Each row was made from one path, in order. Every step used is in the known rows, and no mark comes twice. Write each row's path.
(in the rows, 128 means zero)
Known rows
W/T/D/Y: [128 115  80 138 126 113 128 105  76 110 149 173  72 134 115 100 133 108
 186 151 128 136 123 122 131  92 127 155 133 135 123 110 195 146 126 132
 178 164]
E/Y: [161 103 137 138 141 113 115 129 130 126 145 137  84 122 142 138 138 108
 131 121 116 117  99 146 127 113 115 120 138 136 104 147 133  92 121 127
 133 130]
Z/D/Y: [124 156 120 121 172 133 118 141 128 105 128 145  98 114 126 142 131 121
 152 125 144 138 151 154 125 133 105 147 112 128 149 134 130 196 108 117
 136 159]
Y/U: [123 128  90 133 117 130 146 120 141 120 137 156 112 126  96 131 129 116
 128 129 119 121 122 123 146 120 105 136 146 129 136 143 140 153 171 137
 131 125]
E/Z/V: [140 123 124 135 126 119 131 127 124 112 147 136 156 107 143 170 132 128
 111 132 131 144 103 158 128 139 142 135 124 144 117 126 112 113 118 134
 120 127]
V/Y/U/T/E/Z: [125  70  35 127 119 108 166  99 128 109 201 189  93  67 114 133 141 105
 164 148 116  79 106 105 111 115  93 148 169 118 112 148 106 146 172 142
 160 101]
Z/U/T/D/Y/E: [123 149  24 111 118 128 147 128  97  78 175 194  68  87 116 114 127 109
 185 143 147  97 226 150 108  86  71 219 159 102 121 154 192 202 124 142
 204 113]
Z/U/Y/V: [110 156 120 138  95 140 132 137 101  89 150 159 116 160 163 144 149 104
 167 138 110 144 169 125 147 117 127 178 117 124 116 160 125 124 115 132
 136  86]
V/Z/W: [ 93 172 174 144 117 146 131 106 113 126 127 161 149 118 111 154 145 138
 173 108 145 190 132 143 128 139 165 124 115 125 127 146 120 121 135  83
 162 139]
H/Y/U/Z/D: [128 149 107 118 118 142 153 142 151 106 155 125 110  89  96 164 142 102
 173 111 137  94 172 124 156 139  86 166 135 128 144 139  77 242 130 122
 162 108]
W/T/D/Y/V/Z/U: [ 74 159 126 164  80 115 128  68  31  98 162 217  71 168 131 137 157 109
 245 144 121 204 146 133 133  66 164 171 132 142 134 140 226 188 118  99
 189 140]
W/T/U/Z: [138 101 109 131 123 130 136 111 103 124 177 165 105 116 118  97 117 113
 192 142 133  88 123 127 184 115 131 162 153 129 117 128  52 108 116 132
 151 100]
D/Y/H/C: [121 124 130 142 112 131 130 117 134 101 112 173  98 126 132 152 116  96
 141 123 113 147 117 128 110 104 129 148 105 137 159  93 135 173 143 103
 140 106]
X/N/V/Z/D/Y/E: [ 92 181  63 141 115 109 139 110 140  78 134 217  80 162  88 153 169 125
 188 125 112 174 202 252 101  97  83 158 148  90 135 153 115 223 137  74
 125 143]
D/T/U/Z/V/Y/E: [104 106  43 143 127 140 144  91 118  88 166 201  87  90  95 114 154  98
 154  94 104  85 174 130 115 116 108 192 159 102 148 132  62 197 140  96
 194  66]
X/N/H/Y/U/T/W/Z: [ 95 110  49 118  65 100 176  92 123  66 176 176 100  90 104 125 184  70
 203 168 102  82 158 189 130  99  95 193 121 116 104 137  93 169 168 107
 172 118]
D/T/U/Z/V/Y: [ 99 105  81 133 137 141 138 102 101 104 166 172 115  82 124 103 146 103
 154 100 113  93 132 129 107 134 121 170 122 115 142 120  59 172 109 102
 188  90]
X/N: [102 153  97 120 115 111 142 115 135 110 127 126 137 139 106 118 147 126
 116 125 116 120 144 163 125 119 109 134 130 111 113 131 130 132 142 146
 104 140]
V/Y/E/T: [143 100  78 163 141 104 110  88 138 128 164 162  79 124 111 148 153 103
 131  83 105 115 128 112 106  90 116 113 174 121 144 150 141 184 164 134
 158  98]
Z/U/Y: [128 149 119 128 119 135 127 152 118 112 150 143 132 141 148 134 129 118
 152 121 127 146 181 137 154 129  95 163 112 117 109 153 131 119 104 122
 141 120]
E/Y/V/Z/U: [107 145 185 165  94 115 116  92  87 116 157 184  84 158 159 181 162 107
 194 114 111 187 119 155 128  86 153 135 140 142 111 178 162 133 110  91
 146 105]
D/Y: [133 121 108 127 135 128 123 134 112 104 129 163  96 114 133 121 130 112
 128 125 141 115 133 135 113 124 112 130 109 119 135 122 150 139 121 116
 155 147]
W/T/U/Y/E: [147 113  44 157 103 126 141 110 126  93 177 206  73 167  88  92 134 100
 186 141 109 134 177 115 187 104 106 185 172 113 119 149  62 117 156 115
 158  83]
W/Z/D/T: [116 166 133 146 167 118 119 115  94  85 117 139  97 154 124 166 115 121
 165 115 102 129 137 158 139 133 135 162 127 144 143 134 127 213 124  99
 141 139]
D/Y/U: [129 119  70 129 122 131 138 123 124  97 139 192  80 115 100 123 132 100
 127 128 129 112 128 129 133 115  87 139 127 119 143 138 165 165 164 126
 158 142]
V/Z/W/T/U: [ 91 162 150 165 118 137 131  81  99 131 161 197 136 134  86 121 144 125
 228 125 148 212 123 134 171 120 175 145 131 131 129 149  89 116 140  71
 180 136]
W/Z/U/T: [118 168 133 126 119 118 122 131  91 109 157 149 108 110 148 159 114 114
 196 133 135  98 183 139 151 125 125 170 128 133 107 146 123 143 114 133
 153 108]
D/T/U/Y: [140 109  56 132 126 138 146 135 102  71 165 176 110 146 131  75 122 108
 131 130 106 118 129 143 123 128  89 187 117 103 127 150  73 141 123 103
 174  98]
D/T/W/Z/V/Y: [ 80 134 133 158 128 118 133  74  74  91 141 198  88 101 137 151 168 103
 178 109  89 147 118 120 112 122 169 160 106 141 139 110 145 150 147  90
 176 141]
W/T/D/Y/U: [124 118  41 142 113 117 145  95  87 103 159 201  55 133  84 101 134  97
 183 154 118 127 120 116 148  85 102 163 152 138 132 123 212 172 169 140
 182 163]
N/V/Y/U/Z/D/T: [129 120  57 135 161 136 141 130 135 104 141 177  90 114 124 131 144 101
 183 123  80  70 142 185 120 125  76 161 148 112 148 139  98 231 137 109
 161 111]
U/Z: [136 113 132 110 121 141 136 136 117 122 143 128 117 100 144 131 118 129
 138 123 130  68 133 138 144 137 119 140 138 124 114 125  83 114 111 141
 136 103]
H/C: [123 133 140 135 119 113 127 121 141 145 117 127 140 126 105 147 110 124
 138 107 118 165 143 128 119 127 125 129 119 134 140  97 116 134 123 103
 151 118]
E/Z/D: [153 135 136 127 170 120 131 141 133 120 145 113 143 116 142 176 119 136
 136 140 128 142 114 170 145 139 123 139 141 146 123 147 102 164 111 136
 108 138]
N/X: [149  64 112 117 124 113 114 141 157 140 124 154 145 134 143 138 131 106
 127 140 121 124 129 139 108 139 115 133 139 115 144 129 117 133 137 139
 114 136]
W/T/U/Z/V: [113 122 109 136 117 132 131 106 106 122 178 174 120 104 116 116 131 113
 190 131 140 108 131 135 178 127 143 176 139 139 125 118  41 115 113 124
 144 101]
T/E: [ 98 100 104 122 125 117 138 121 135 122 156 154 114 119 115 132 132 134
 148 134 138 147 115 117 106 112 125 149 139 119 125 130 135 125 135 102
 118 140]

Which path is each row?
[144  97  66 127 141 110 120 117  86  98 187 162  73 108 140 123 129 113
 133 122 140 126  77 151  72  84 102 155 133 131 130 142 194 177 122 149
 173 153]  E/T/D/Y
[121  91  81 128 106 110 139 112 110  79 189 182  52 101 164 129 154  98
 179 154 117  80  92 124  93  98 129 176 161 127 101 162  92 101 139 140
 138  82]  U/T/E/Y/V
[110 150 152 131 104 131 141 133  89  93 177 190  90 120 159 161 141 114
 207 141 117 159 159 143 169 116 128 192 110 132  93 156 130  88 119 107
 147 136]  T/W/Z/U/Y
[103 129  78 142 126 148 156  88 102 136 171 175  83  75  75 121 158  98
 233 133 111 102 135  93 171 108 135 164 166 134 109 132 140 136 170 147
 201 130]  V/Y/U/Z/W/T/D
[114 145  75 125 111 108 139 138 150 113 130 148 139 148 124 117 151 126
 138 151 105 129 139 215 102 115  98 138 125 105 107 132 116 119 132 130
  95 141]  X/N/V
[111 119  72 122 118 134 167  93 117 114 174 196  87  56 124  97 163  99
 179 140 111  81 132 101 131 117 106 155 145 123 131 144 113 145 181 156
 176 113]  V/Y/U/T/W
[113 142 131 146  76 125 137 120 113  97 130 129 119 135 133 149 168  96
 153 133 125 139 144  86 104 119 155 141 107 131 143 122 122 184 131 113
 163  91]  H/Y/V
[ 87 131 116 163  72 118 136  59  34  87 150 209  53 169 124 120 161 111
 225 150 110 179 107 119 117  74 178 152 139 142 135 123 181 169 135 108
 183 129]  W/T/D/Y/V/Z
[ 96 174  63 149  62 113 147 120 137  83 155 214 113 189 111 147 162 123
 189 123  95 181 227 239 130  95  73 175 149  80  96 174 115 147 132  80
 129 104]  X/N/V/Z/U/Y/E
[115 156 122 103 130 132 146 131 102 105 173 169 134  68 167 117 132 119
 183 145 151 107 162 150 142 118 113 190 124 122 120 154 140 129 116 142
 162 128]  Z/U/T/W
[ 98 158 130 123 101 127 145 106  87  87 170 186  98  70 154 153 143 117
 192 143 131 107 136 142 134 135 157 191 117 146 116 125  78 108 137 136
 147 120]  U/T/W/Z/V
[ 84 128 160 178 119  94 120  66  93 105 174 198  46 174 126 174 168 112
 251 132 104 202  86 138 148  78 174 148 170 155 124 162 117 155 134  74
 121 128]  W/T/E/Y/V/Z/D
[119  96 113 124 139 102 138 134 124 119 184 160 146 105 139 175 119 133
 152 142 149 163 116 153 128 109 113 162 145 125 106 155 172 127 112 104
 121 144]  T/E/Z/U
[116 135 123 163 163 104 122  76 121 110 191 194  40 104 116 198 166 108
 208 100  99 151 128 134 134  84 142 161 176 147 141 165 119 211 166 121
 148 129]  V/Y/E/T/W/Z/D
[116  97  54 139 118 123 131  87 117 115 206 161  68  77 111 159 160 112
 161  88 110  95 136 127  89  86 117 174 183 127 125 137 116 191 138 157
 177  85]  U/Z/V/Y/E/T/D
[131 120  59 136 117 122 148 102 124 109 170 170 122  66 123 149 150  98
 140 130 113  82 127 122 125 142 112 139 146 135 123 135  90 152 159 164
 163  91]  E/Z/V/Y/U/T
[141 103  88 128 134 110 126 112 101 121 188 127 103 120 135 131 127 126
 133 125 126 137  71 141  83  87 119 150 152 139 123 148 168 165 127 161
 150 135]  E/T/D
[129 164  53 111 154 139 143 137 127  81 152 178  80  86 113 122 124 102
 164 135 142  76 168 151 138 134  69 175 135 119 151 150 109 225 148 152
 160 128]  Z/D/Y/U/T
[133 109  95 115 109 146 152 128 128 114 153 156 101 100 112 135 123 115
 139 124 120  60 126 132 160 128  95 149 159 123 123 140  97 138 153 151
 140 102]  Y/U/Z
[142 116 100 154 140 110 131 112 135 132 158 167 118 111 116 180 147 111
 151 116 112 142 179 133 143 105 111 135 169 120 116 156 170 163 134 117
 159 107]  V/Y/E/Z/U
[125 161 114 131 179 126 125 128 116  94 112 124 132 143 129 129 117 128
 133 114 114 128 136 161 126 134 114 157 128 129 158 136 139 223 119 109
 142 140]  Z/D/T
[ 98 169 178 137 135 131 126 104 119 131 129 132 128 147 117 161 137 149
 177 111 131 193 141 157 132 130 143 128 130 136 143 145 101 197 111  88
 124 138]  V/Z/D
[141 118  79 148 181 116 154  94 115  80 152 192  94  99 127 156 157 115
 154 125  88 132 136 163 132 109 114 171 167 126 145 155 143 216 156 105
 171 130]  V/Y/E/Z/D/T/W
[119 141  81 143 130 135 139 135 108  76 169 202 111 176 139 109 138 128
 203 137 100 192 136 225 100 123  94 191 116 106 138 165  36 197  97  49
 161 110]  N/V/Z/D/T/U/Y
[102 153  93 126 102 137 143 118  68  69 177 191  49 101 162 154 122  91
 221 170 126  96 150 139 115  79 130 224 128 140 114 144 177 198 129 143
 158 105]  W/Z/U/T/D/Y/H
[138  72  71 132 142 101 147 117  99  73 161 170 128 123 138 136 112 129
 111 139 116 116  71 157 101 112 113 157 146 120 124 136 159 145 136  99
 145 135]  D/T/E/Z
[ 92 166 160 117 100 130 147  99  78 110 174 194 133  88 162 130 140 134
 207 131 149 151 159 161 139 111 131 172 124 124 121 160 133 144 114 110
 174 124]  V/Z/U/T/W
[123 143 105 110 145 147 151 135 143 114 152 139 104  98 106 155 123 122
 161 123 125  83 146 152 172 137  91 168 160 133 135 151  77 195 141 149
 123 113]  Y/U/Z/D
[114  91  71 135 134 103 142 112 104  69 158 175 144 111 137 156 127 127
 110 127 123 138  80 161  92 125 126 170 133 127 132 125 147 148 132  92
 140 136]  D/T/E/Z/V
[151 137 132 132 152 138 137 140 128 111 143 138 162  89 135 168 131 126
 130 138 143 137 103 158 141 148 145 136 125 136 104 148 121  89 131 127
 149 139]  E/Z/W
[126 107  96 136 184 103 123 123 126  85 157 161  74 127 130 144 131 113
 156 114 112 137  94 168 103 106  93 173 148 128 129 157 148 182 118  84
 137 151]  Z/D/T/E/Y
